Every row comes from one small tree of marks. The marks that hang from a mark follow it in brackets, in the order of their numbers. Every link used is in the known rows. Which tree was each row made from?
Known rows:
j32[j388[j615]]: [  6.8  -7.2  -5.1  -0.2  13.3   4.0  -2.1  -0.4   8.7   2.6  10.8   2.0
 -19.5 -17.0   9.4  -4.1   3.8  -5.4 -25.6   9.0  -5.1   8.7   6.2  -5.8
 -10.4]
j24[j512[j32[j230 j388[j607[j361] j666]]]]: [-12.7  13.7  15.0  -6.7   6.5  17.4  -7.5   6.7  14.7 -19.0   3.2   9.2
 -34.2   7.2 -36.7  -6.2  -9.5   6.3  -3.4  32.2   1.6 -10.7  -6.4 -10.7
 -22.8]
j512[j32[j230 j388[j666]] j607]: [ -9.2  16.8  10.4   8.2   0.9  15.9  -6.4   8.2   4.0  -1.9   2.9  -5.8
 -19.8 -14.2 -14.7 -24.8  -6.5  -4.4  14.7  23.5   5.5  -6.5  -9.1  -9.2
 -46.2]
j230[j666]: [ -1.9   3.4 -10.5   6.2  -2.7   3.6 -12.3   9.2   0.3   5.3   9.0  -6.3
  -3.2 -14.9   0.1 -10.5  -6.8   1.7 -14.9  -3.5  12.2  -7.1   3.4  -2.1
  -0.3]
j388[j32[j230] j607 j615 j666]: [-22.3  33.9 -15.2  -0.1  -7.6  19.2 -13.0   5.8  15.6  10.6  21.8   7.3
 -29.6 -24.6 -45.7   4.6  -5.1 -26.0 -32.5  28.8  -5.0  -5.5  44.8 -27.0
  -5.6]
j21[j388[j32 j607[j361] j666]]: [-23.6  29.0  -0.2   6.7 -15.4  12.8   9.3   0.5  13.2 -11.0   2.2  12.5
  -8.4  -8.1 -63.8   3.6  -4.5 -20.7 -14.9  19.0 -10.0  -7.3  20.1 -12.3
  -5.1]
j24[j512[j32 j607[j388[j615]]]]: [  2.7  31.3  28.9  -4.6 -13.7   3.5 -10.6 -19.1  -0.6 -27.7  -8.0  10.1
 -15.6   4.6 -27.8  -4.6 -10.5   2.9   1.5   9.6  -3.8  -4.0 -19.9   8.9
 -31.7]
j21[j388[j32 j615]]: [ -6.5  11.6  -4.8   9.4 -11.4   3.1   5.0  -9.7   9.0  -8.3  -5.5   0.6
 -16.9 -22.0 -21.8   3.3   7.2 -22.0 -27.2  -0.3 -18.0   4.3  12.8 -13.1
  -6.8]
j24[j512[j32[j230 j388] j607[j361]]]: [  2.2  11.8  21.6  -1.9   7.4   8.0  -0.3   6.0   6.9 -33.7 -14.4  -3.3
 -20.3  15.0 -29.9  -8.8  -9.2   9.3  12.0  25.6  -0.6  -8.2 -27.9   4.2
 -44.0]
j232[j230[j32[j388[j607[j361] j615]] j666]]: [  2.2   6.0 -29.8   4.7   9.4  -1.3  -8.8  25.0   1.3  -3.7  39.1   1.2
 -31.2 -18.4 -22.9 -13.9 -32.7  13.7 -31.7   8.0   3.8 -11.1   7.5 -13.3
 -13.3]
j21[j388[j607]]: [-14.0  11.6  -0.5  17.6   4.2   1.8  12.4  -2.0  -5.0 -17.7  -0.7  19.4
  -2.3  -6.3 -22.9   2.4  -7.4  -8.3 -14.0  -2.9  -6.2   1.0  -5.3  -3.0
  -5.6]
j666[j230[j32[j388]]]: [ -1.9  -7.0 -17.6   5.2   4.6   6.0  11.9   4.4  14.4 -11.4   7.6  -7.6
 -12.1 -12.9 -13.9 -10.5  -6.6  -1.8 -32.0   7.6  -8.5  -7.0  -4.2 -16.3
 -18.1]
j512[j32 j607[j361 j388[j615 j666[j230]]]]: [ -7.6  42.5  18.3 -20.4 -34.5   9.0  -4.0  -4.5  18.0 -20.4  10.7   4.9
 -16.9  -8.3 -58.1  -8.6 -11.8 -15.3   4.0  18.4  -4.9   6.1  -1.1   3.7
 -31.2]
j607[j361 j388]: [  5.2   9.9   9.7  -6.6 -11.1   8.2  11.2  -2.5   9.3 -21.9   9.7   1.7
   2.6   5.4 -20.3  18.4   0.8  -2.8   5.2  -2.4   4.3   2.2 -11.6  18.5
 -14.9]
j232[j230[j666]]: [  1.2   3.0 -14.0  13.4  -3.0   1.1  -7.4  13.5 -12.0  -6.0  22.1 -10.4
 -17.9 -12.9   3.1 -15.0 -17.9  17.4  -3.9 -18.6   9.2  -6.5  -5.6  -5.0
  -2.2]
j666[j230[j32[j388[j607]]]]: [ -9.4   2.4 -22.3   6.5   8.5   6.5   9.9   7.4  14.3 -12.5  10.6   4.8
 -13.4 -10.6 -28.9  -8.3 -16.9  -2.1 -38.8  13.2  -6.6  -7.0   0.0 -18.9
 -16.7]
j24[j512[j32]]: [ -3.9   7.2  19.7  -9.5  -6.8  -0.5 -13.9  -9.1   4.2 -12.1 -17.9   4.2
 -18.7  15.3 -12.2  -9.9  -6.6  13.3   5.4   8.1  -2.8  -6.8 -14.6  -3.9
  -5.5]
j541[j388]: [ -6.3   0.7   1.5  10.5   6.2  12.1   1.3 -11.1 -12.4  18.7  -9.7   0.7
   0.5  -5.5   5.9   8.6   5.4   8.0  -9.2  -1.9   2.5  -0.7   1.5  12.7
  -5.2]
j512[j607[j388]]: [  3.6  23.3  13.7  12.7  -7.5   6.8   9.6  -9.9  -8.4 -21.8   3.6   2.8
  12.8  -3.4 -16.8   3.9  -5.6  -4.9   8.9  -2.5   5.2  -2.8 -17.1  18.3
 -32.5]
j512[j32[j230 j388[j615 j666]] j607[j361]]: [ -3.3  20.7   9.7 -11.3  -3.3  10.6  -8.2  14.6  14.2  -3.9  10.3  -3.0
 -27.4 -12.7 -31.5 -16.7  -6.5 -11.0   7.7  34.8  -1.0   1.3   1.7  -5.6
 -41.6]
j230[j32[j388]]: [  4.1 -10.8 -12.6   8.1  13.9   1.7   2.9   3.9   5.1   5.9   8.6  -4.6
  -5.5  -9.3   3.3  -8.2  -5.5   3.1 -17.2  12.8  -1.5 -12.8  -2.6 -10.4
 -19.0]
j388[j32[j230] j615 j666]: [-11.9  20.0 -10.5  -1.7 -12.0  18.5 -11.3   0.9  16.4  12.5  17.4 -10.4
 -27.8 -28.8 -25.9   0.8   8.8 -25.6 -23.0  20.9  -7.2  -5.2  38.7 -24.0
  -7.2]

Which tree is each row?
[-11.1  15.6  -9.0 -12.4   1.2  13.3   3.5   8.8  23.1  -8.9  27.3  14.4
 -27.4 -17.6 -47.3  -4.0  -8.5 -15.1 -41.9  29.0  -9.0   8.0  24.7 -15.1
  -4.4] => j32[j388[j607[j361] j615 j666[j230]]]
[ -3.7   2.3  -6.1  -2.2   0.6  15.3   1.5  -2.2  17.9  -0.2  23.2  -0.2
 -28.1 -31.0 -14.6 -12.8   4.4 -14.1 -40.3  15.8 -10.3   6.4  18.9 -18.1
  -7.5] => j32[j388[j615 j666[j230]]]
[-25.4  27.5  -4.5  12.8  -9.6  20.1  12.5   7.4  13.6 -17.4   6.6   5.9
 -15.0 -13.9 -60.8   8.7  -1.6 -24.4 -14.7  19.1  -7.7  -9.4  17.8 -15.3
 -15.8] => j21[j388[j32[j230] j607[j361] j666]]
[  2.1  -8.2 -24.0  14.7  11.0   4.9  -9.1  13.6   5.6  11.4  17.1 -10.9
  -8.2 -23.9   2.2 -18.7 -12.6   4.7 -31.3   8.9  10.7 -20.4   1.1 -12.2
 -19.2] => j230[j32[j388] j666]
[ -2.6  22.9  -2.5 -17.3 -23.0  12.5   6.8  -3.4  22.9 -15.2  33.9   0.3
 -15.6 -18.8 -48.7   8.9  -3.0 -19.1 -28.7  13.7  -8.5  -3.5  15.6  -3.0
 -13.4] => j607[j361 j388[j615 j666[j230[j32]]]]
[-22.9  38.5 -13.5 -21.5 -25.2  13.3  -4.5   5.8  31.8  -3.9  16.5  10.9
 -26.3 -12.0 -80.9   3.0 -10.4 -25.7 -41.1  32.9 -15.3   2.9  46.3 -24.0
   7.2] => j388[j32 j607[j361] j615 j666[j230]]
[-22.5  15.8  -0.7  -4.5  -6.9  14.7  -8.3   4.2  19.8  -0.2   5.0  12.1
 -30.0  -9.9 -31.2 -22.4 -14.3  -2.8 -15.4  20.9  -0.3   3.1   3.9 -22.5
 -15.1] => j512[j32[j388[j607 j666[j230]]]]
[ -9.8   1.9 -21.4  22.8  24.6  19.6  -2.8  22.6   4.7  -6.6  21.0   0.5
 -21.5 -23.5  -4.0  -5.3 -11.7  -1.2 -31.7   7.5  17.0  -7.8  -1.2 -10.5
 -25.5] => j32[j230[j666] j388[j607]]
[-17.7  22.3  -6.4   6.9 -23.9  14.9   8.4 -11.7  18.9 -10.8   6.7  -1.8
 -25.0 -34.2 -45.0  -6.1   8.2 -31.8 -41.0   6.4 -23.4   2.2  24.9 -25.4
  -4.6] => j21[j388[j32 j615 j666[j230]]]
[ -3.5  21.1 -13.6  11.2 -13.4  22.4  -8.0  -0.9  15.2  -8.4  19.2 -12.3
 -24.9 -33.5 -15.2  11.3   2.0 -19.9 -32.4  -4.8   6.8  -4.0  12.0  -6.7
 -26.2] => j607[j388[j32[j230[j666]] j615]]
[-11.4   6.9  -6.6  23.9  -3.8  14.1  14.5  -0.8   6.5 -18.0  -8.5  -9.3
 -13.5 -17.1 -17.6   6.4   9.0 -18.3 -11.4  -4.8  -9.7  -4.6  -2.2 -12.0
 -22.2] => j21[j388[j32[j230]]]
[-21.4  33.0  -3.5  -0.6 -16.4   9.7   2.1  -0.8  16.3  -6.2  10.5  16.1
 -18.2 -18.0 -64.5   5.5  -3.8 -27.9 -29.3  22.9 -16.6  -0.5  32.7 -16.0
  -0.8] => j21[j388[j32 j607[j361] j615 j666]]
[ -0.6  28.8  21.7 -10.4 -22.8   2.1  -0.5  -1.2   6.3 -21.7  -7.9   3.7
   1.6  12.2 -36.1  -2.4 -13.3   0.0  29.4   8.9   5.1   1.9 -23.1  17.5
 -37.6] => j512[j32 j607[j361 j388]]
[ -7.7  14.7 -13.7 -12.1 -13.8   4.8  -4.8  -1.3  14.9   8.2  26.8  -1.2
 -20.4 -26.6 -31.5 -10.7  -3.7 -17.9 -37.9  18.4 -14.0  -6.8  30.1 -23.6
   2.1] => j388[j615 j666[j230[j32]]]
[-11.5  13.9  -8.7   5.5 -13.2   5.9   9.7  -7.2   9.4  -8.4  20.3   2.2
 -20.2 -33.9 -33.6  -9.9   0.5 -23.5 -40.1   6.3 -21.7  -4.7  16.6 -21.7
  -5.7] => j21[j388[j615 j666[j230[j32]]]]
[ -6.0  20.6   7.9   1.2   0.3  13.1 -12.0   6.6   7.3   2.4  10.0  -2.9
 -29.1 -22.2 -14.2 -23.2  -5.1 -11.3   2.2  27.4   0.2  -0.2   2.4 -12.4
 -43.1] => j512[j32[j230 j388[j615 j666]] j607]
[-12.9   4.1   2.6  -6.1 -11.0  13.8  -6.9  -0.2  20.3   1.4   2.5  -2.0
 -28.8 -13.4 -14.8 -25.0  -3.4  -2.5  -7.7  14.3  -2.7   2.8  -0.6 -19.3
 -16.9] => j512[j32[j388[j666[j230]]]]
[ -3.3  40.4   7.3  -0.9 -20.9  19.8   4.2  -1.2  12.4 -17.9  17.8  -5.9
  -8.7 -16.5 -54.6  11.4   0.3 -24.9  -3.8  21.9  -2.0  -5.7  15.1   5.2
 -38.1] => j512[j607[j361 j388[j32[j230] j615 j666]]]
[ -1.2  10.0 -16.9  -1.3   6.9   2.0  -0.6  14.4   1.6  -1.0  40.6   6.9
 -29.8 -12.1 -30.7  -9.7 -24.8   8.0 -19.0  20.0  -6.5  -9.7  15.5 -16.6
 -11.3] => j232[j230[j32[j388[j607[j361] j615 j666]]]]
[-21.9  32.3  -4.6 -10.1 -17.0  12.7  -5.7   6.9  19.1   5.4   7.3   9.0
  -6.9   2.1 -65.8   4.1 -10.7 -14.1  -8.8  32.7  -2.5  -9.4  34.6 -13.8
   2.9] => j388[j32 j607[j361] j666]
[ -6.2  27.8   0.3  -8.0 -21.1  24.5   1.2  -1.6  24.5 -10.8  24.7  -7.9
 -22.2 -20.9 -44.2  19.5   8.8 -26.7 -15.0  16.5  -2.4  -2.8  24.0  -3.1
 -21.8] => j607[j361 j388[j32[j230] j615 j666]]
[ -0.7  22.0 -11.0  -3.2 -16.2  19.5  -3.8   8.1  23.9 -15.8  19.2 -12.6
 -22.6 -22.6 -34.4  18.8   1.0 -19.2 -26.0   3.2   5.4  -1.7  11.6   1.2
 -25.1] => j607[j361 j388[j32[j230[j666]] j615]]
[-14.7  15.4  -1.4 -14.4   2.8  13.8 -13.9  16.9  21.9   3.4  17.8  10.9
 -40.5 -13.3 -29.0  -8.8  -9.7  -9.8 -11.3  31.9   0.9   5.1  13.4 -18.0
 -22.0] => j512[j32[j230 j388[j607[j361] j615 j666]]]
